Known rows, with every way that one mark hangs from another
gavu(vami(makun zimato)): [+6.97, +0.06, +1.26, -0.89, -1.12, +0.24, +1.06, -0.60, -2.25, +1.29, +1.38, +1.32, -0.07, -0.06, -6.43, -1.58]
vami(gavu(vized) getisa makun zimato): [+5.37, +2.21, -0.17, +1.65, -1.12, +3.92, +1.89, -0.08, -1.95, +0.55, +1.71, +3.65, +0.40, -1.31, -4.18, -0.78]
vami(gavu(vized(makun)) getisa zimato): [+3.66, +2.42, +0.06, -0.64, +1.05, +5.71, +3.29, -0.03, -0.81, -1.30, -1.72, +3.00, -0.78, -1.14, -2.09, -0.63]
setar(gavu(vized(makun)) pege): [-5.45, -0.87, +1.68, +0.49, +1.20, -1.62, -0.46, +0.83, +2.08, -0.78, -4.57, -1.42, -2.19, +2.16, +4.39, +0.46]
kevogod(pege): [-1.26, -3.04, -1.20, +0.60, +0.96, +1.17, +0.49, -1.54, +0.05, -4.84, +2.38, -2.25, -0.57, -2.66, +2.12, -0.81]
vami(makun): [+2.25, -0.95, +1.41, +1.24, -1.60, +2.23, +0.27, -1.37, -0.16, -0.05, -0.28, -2.11, -0.30, -0.44, -5.97, -1.05]
vized(makun): [+0.93, -0.90, +1.58, -0.92, +0.25, +3.90, +1.50, -1.35, +1.40, -2.12, -3.91, -2.58, -1.38, -0.43, -3.67, -1.02]
setar(gavu(vami(zimato) vized) pege): [-0.63, -0.71, -0.46, -1.13, +1.73, -5.55, -0.37, +2.87, -0.04, -0.04, -1.36, +1.30, -1.43, +2.36, +7.15, -0.35]
vami(getisa(setar) makun): [+4.81, +0.61, +0.33, +2.07, -4.54, +6.85, +2.41, -2.96, -2.42, +0.99, +4.98, -1.42, +2.83, -2.45, -5.50, -0.29]
setar(gavu(vami(zimato)) pege): [+0.11, -1.32, -0.13, -2.96, -0.13, -5.50, +0.18, +1.82, +1.07, -0.32, +0.62, +0.30, -2.25, +1.80, +1.19, -0.79]
gavu(vami(getisa zimato)): [+7.24, -0.01, -1.54, -0.25, +0.11, +2.52, +1.90, -0.50, -1.58, -0.04, +2.41, +3.19, -1.04, -0.65, +0.98, -1.58]
getisa(setar(gavu(vized(makun)) pege(kevogod))): [-6.28, -0.34, +0.98, +0.86, +0.24, +2.30, -0.35, -0.24, +2.07, -0.41, -1.97, -3.50, -0.35, -1.16, -0.74, +1.71]
gavu(vized): [+0.88, -0.93, -0.59, +1.20, +1.69, +2.08, +0.14, +0.32, +0.82, -2.87, -4.69, -1.74, -0.03, -0.12, +6.64, -0.79]
getisa(setar(gavu(vami) pege(kevogod))): [-4.47, -1.23, -0.84, -1.23, +0.12, -1.35, -1.62, -0.33, +1.34, +0.11, +1.41, -2.40, -0.06, -1.37, -1.12, +1.35]
vami(gavu(vized) makun): [+0.44, +1.08, +0.87, -0.56, +0.58, +1.38, -0.32, +0.31, -0.58, -1.02, -3.08, +0.05, +1.07, -0.71, -2.58, -0.09]
getisa(setar(gavu pege(kevogod))): [-4.86, -1.75, -0.56, +0.67, -1.75, +0.44, -0.62, -0.47, +3.15, -1.69, +0.88, -4.82, -0.50, -1.99, -2.97, +1.16]
setar(gavu(vami(makun))): [-0.79, +0.44, +1.71, -1.50, -0.56, -5.00, -2.40, -0.68, +0.27, +1.85, -0.62, -0.96, +2.79, +2.60, -4.43, -0.27]

Rows
[-5.16, -0.42, +0.64, +2.38, +2.54, -4.26, -4.13, +1.00, +0.10, +3.40, -0.09, +2.18, -1.78, +0.90, +0.65, +1.53]
setar(gavu(vami(makun) vized) pege(kevogod))
[-5.90, -0.93, -0.71, +1.90, +0.19, +0.39, -1.17, +0.59, +2.47, -1.53, -1.09, -3.95, +0.42, -1.30, +3.19, +1.58]
getisa(setar(gavu(vized) pege(kevogod)))
[-1.44, -0.01, +0.44, +1.07, -1.17, -3.51, -1.76, -0.49, -2.26, +4.49, +4.30, +3.25, -2.02, +1.41, -1.01, +0.52]
setar(gavu(vami(getisa makun)) pege)
[-3.87, -0.79, -1.68, +2.62, -2.07, +2.83, -0.13, -1.60, +2.23, -0.05, +3.75, -1.72, -0.83, -2.65, -1.76, +1.46]
vami(getisa(setar(gavu pege(kevogod))))
[+0.92, -0.60, -1.36, -0.64, -0.54, -3.53, +0.51, +0.96, -0.01, +1.35, +3.58, +3.07, -2.71, +1.33, +2.29, -0.59]
setar(gavu(vami(getisa zimato)) pege)
[+5.68, +2.25, -2.02, -1.29, -1.63, +6.43, +4.00, -0.13, -1.43, -2.80, +0.82, +0.16, +3.00, -3.09, +0.55, -0.19]
vami(gavu(vized) getisa(setar) zimato)
[+2.94, +1.48, +1.01, -2.93, +1.26, +3.66, +2.94, +0.90, +0.44, -3.03, -4.81, +0.04, -0.48, -0.80, -3.52, -0.87]
vami(gavu(vized(makun)) zimato)
[-2.09, +0.41, -0.29, -1.39, +2.92, -4.58, -2.34, +1.08, +0.97, -1.03, -4.97, -0.83, +2.69, +2.52, +8.05, -0.01]
setar(gavu(vami vized))
[-3.16, -1.85, -0.18, -1.21, -3.40, -1.03, +0.66, -0.01, +1.94, -2.19, +0.38, -5.62, +0.81, -0.15, +0.72, +0.30]
getisa(setar(gavu pege))
[+2.88, +2.19, +1.34, -1.83, -2.39, -1.67, +0.95, +0.03, -1.87, +1.37, +1.24, -1.59, +6.31, +1.83, -2.24, -0.33]
getisa(setar(gavu(vami(makun zimato) vized)))
[+1.07, +1.13, -2.03, +0.22, +1.74, +3.70, +0.55, +0.08, -0.13, -2.22, -2.75, +2.24, -0.10, -1.73, +5.04, +0.14]
vami(gavu(vized) getisa)
[-5.30, -1.99, -0.75, -0.58, +2.58, -4.20, -3.27, +0.72, +2.47, +0.37, -0.98, +0.38, -3.00, -0.17, +0.34, +0.94]
setar(gavu(vami) pege(kevogod))
[+3.82, +1.17, -0.20, +2.79, +1.28, +2.23, -1.23, -0.69, -4.72, +3.38, +1.24, +4.45, +0.50, +0.20, +3.92, -0.11]
gavu(vami(getisa makun) vized)
[+1.88, +2.62, +0.49, -0.46, +1.65, +0.02, +0.76, +0.12, -0.76, +1.57, -1.08, +3.47, +1.35, +2.58, +2.77, -0.51]
setar(gavu(vami(getisa zimato) vized(makun)))
[+9.14, +1.55, +0.11, -0.43, -3.98, +5.03, +3.13, -2.03, -4.62, +2.37, +6.82, +1.71, +2.63, -1.87, -6.82, -0.89]
gavu(vami(getisa(setar) makun zimato))
[-0.38, +2.23, +0.41, +1.91, +0.69, -1.96, -2.24, -0.31, -1.72, +3.37, +0.65, +3.02, +3.07, +2.53, +3.71, +0.51]
setar(gavu(vami(getisa makun) vized))
[+0.76, -0.61, +1.50, -1.37, -1.88, -5.43, -0.22, +0.82, -0.80, +2.48, +2.95, +1.30, -1.49, +2.08, -5.34, -0.62]
setar(gavu(vami(makun zimato)) pege)
[-6.04, -2.41, -0.41, +1.49, +0.87, -1.94, -2.42, +0.17, +4.69, -0.98, -0.85, -2.18, -3.56, -0.68, -1.74, +0.62]
setar(gavu pege(kevogod))
[-2.41, -0.90, -0.91, +0.51, +3.09, -3.92, -1.91, +2.16, +1.63, +0.38, -1.18, +1.90, -2.50, +0.71, +3.60, +0.44]
setar(gavu(vami(zimato) vized) pege(kevogod))
[-3.44, +0.58, +1.19, -2.80, +0.82, -1.64, +0.13, +0.65, -1.59, +0.44, -1.97, -1.51, +1.33, +1.28, +4.87, +1.31]
getisa(setar(gavu(vami vized(makun)) pege))
